(in the rows, 128 means zero)
Known rows, with every step that occurs:
u > f: [128 137 160 153 126 143 121 102 105 151 184 150 103 125 136 161]
y > f > u: [ 78 172 115 103 120 139 142 131 109 151 200 128 147 100 132 128]
r > g > y > f > u: [101 160 101 146 139  99 167 115  91 145 190 132 141  86 135 118]
u > n > y: [136 143 118 137 141 132  80 110 121 151 172 137 126 125 200 159]
f > u > n > y: [120 176 100 143 128 120  94 111 128 165 178 142 149 112 207 172]
r > f > u: [108 170 125 136 131 126 145 151 107 139 144 141 183 117 140 146]
n > u > f: [133 140 162 155 126 160  79 123 141 148 199 133 111 132 147 171]
g > y: [161 122 133 216 156  98 137 145  97 130 150 107 124 135 141 116]
y > f > r > g: [103 147 139  75 158  56 154  79 133 153 155 148  56 115 101  82]
r > f > u > n > y: [123 161 108 139 135 141  93 119 113 151 166 145 170 101 210 175]
y > g: [119 149 134 121 137  93 131 143 100 136 142 117  87 169 133 124]
g > r > f > u: [ 92 156 133 130 127 127 136 136 102 148 104 152 180 109 113 136]
n > u > f > r > g > y: [162 141 140 205 164  50 137  96 137 147 152 131  76 120 139 118]
g > y > f > r: [119 136 149 138 156 106 136 118 130 144 173  99  67  93 128  83]
g > y > n: [151 132 151 136 154  78 143 137 100 156 167  87 142 119 142 109]
n > y > g: [118 124 113 127 137 108 123 121 109 120 151 141  86 160 161 130]
u > f > r: [120 169 168 138 134  97 129  93 153 168 163 137  60 118 130 130]

Rows:
[101 151 138  86 147 129  97  97 147 158 187 118  69  87 164 110] : u > n > y > f > r
[ 79 152  98 108 121 151 134 116 119 139 207 146 145  91 153 134] : n > y > f > u
[148 148 149 119 165  21 165 101 117 168 150 105 106 113 127  89] : f > r > g > y > n
[149 134 168 155 136 137  91 119 128 155 207 109 127 111 158 163] : g > y > n > u > f
[157 140 140 205 165  39 163  84 113 149 144 141  71 113 132 111] : u > f > r > g > y
[152 133 143 124 163  39 162 109  95 158 159 110 130 119 130 102] : r > g > y > n
[122 165 150 120 148  40 155  62 140 168 146 168  53 126 114 117] : u > f > r > g
[151 153 151 122 159  57 104 131 166 162 169  90 112 130 139 105] : f > r > g > y > n > u
[ 88 146 116 128 126 127 135 125  99 133 104 163 161 112 136 139] : n > y > g > r > f > u
[122 167 160  88 148  40 133  71 160 178 164 147  66 122 119 120] : y > n > u > f > r > g
[109 151 114 135 133 141  88 106 108 156 135 156 164  95 188 166] : g > r > f > u > n > y
[105 115 123  88 144 183  84 106  95 137 214 127 116  84 179 136] : u > n > y > f
[112 106 148 112 151 149  91 121  73 127  84 146 135 113 146 140] : u > n > y > g > r > f
[127 150 115 125 139 108  98 120 101 143 158 127  94 145 195 154] : u > n > y > g
[ 97 126 146 116 132  99 117 117  94 148  83 135  85 155  88 108] : y > g > r
[124 170 169 140 133 112  93 109 182 167 176 124  66 126 138 136] : n > u > f > r
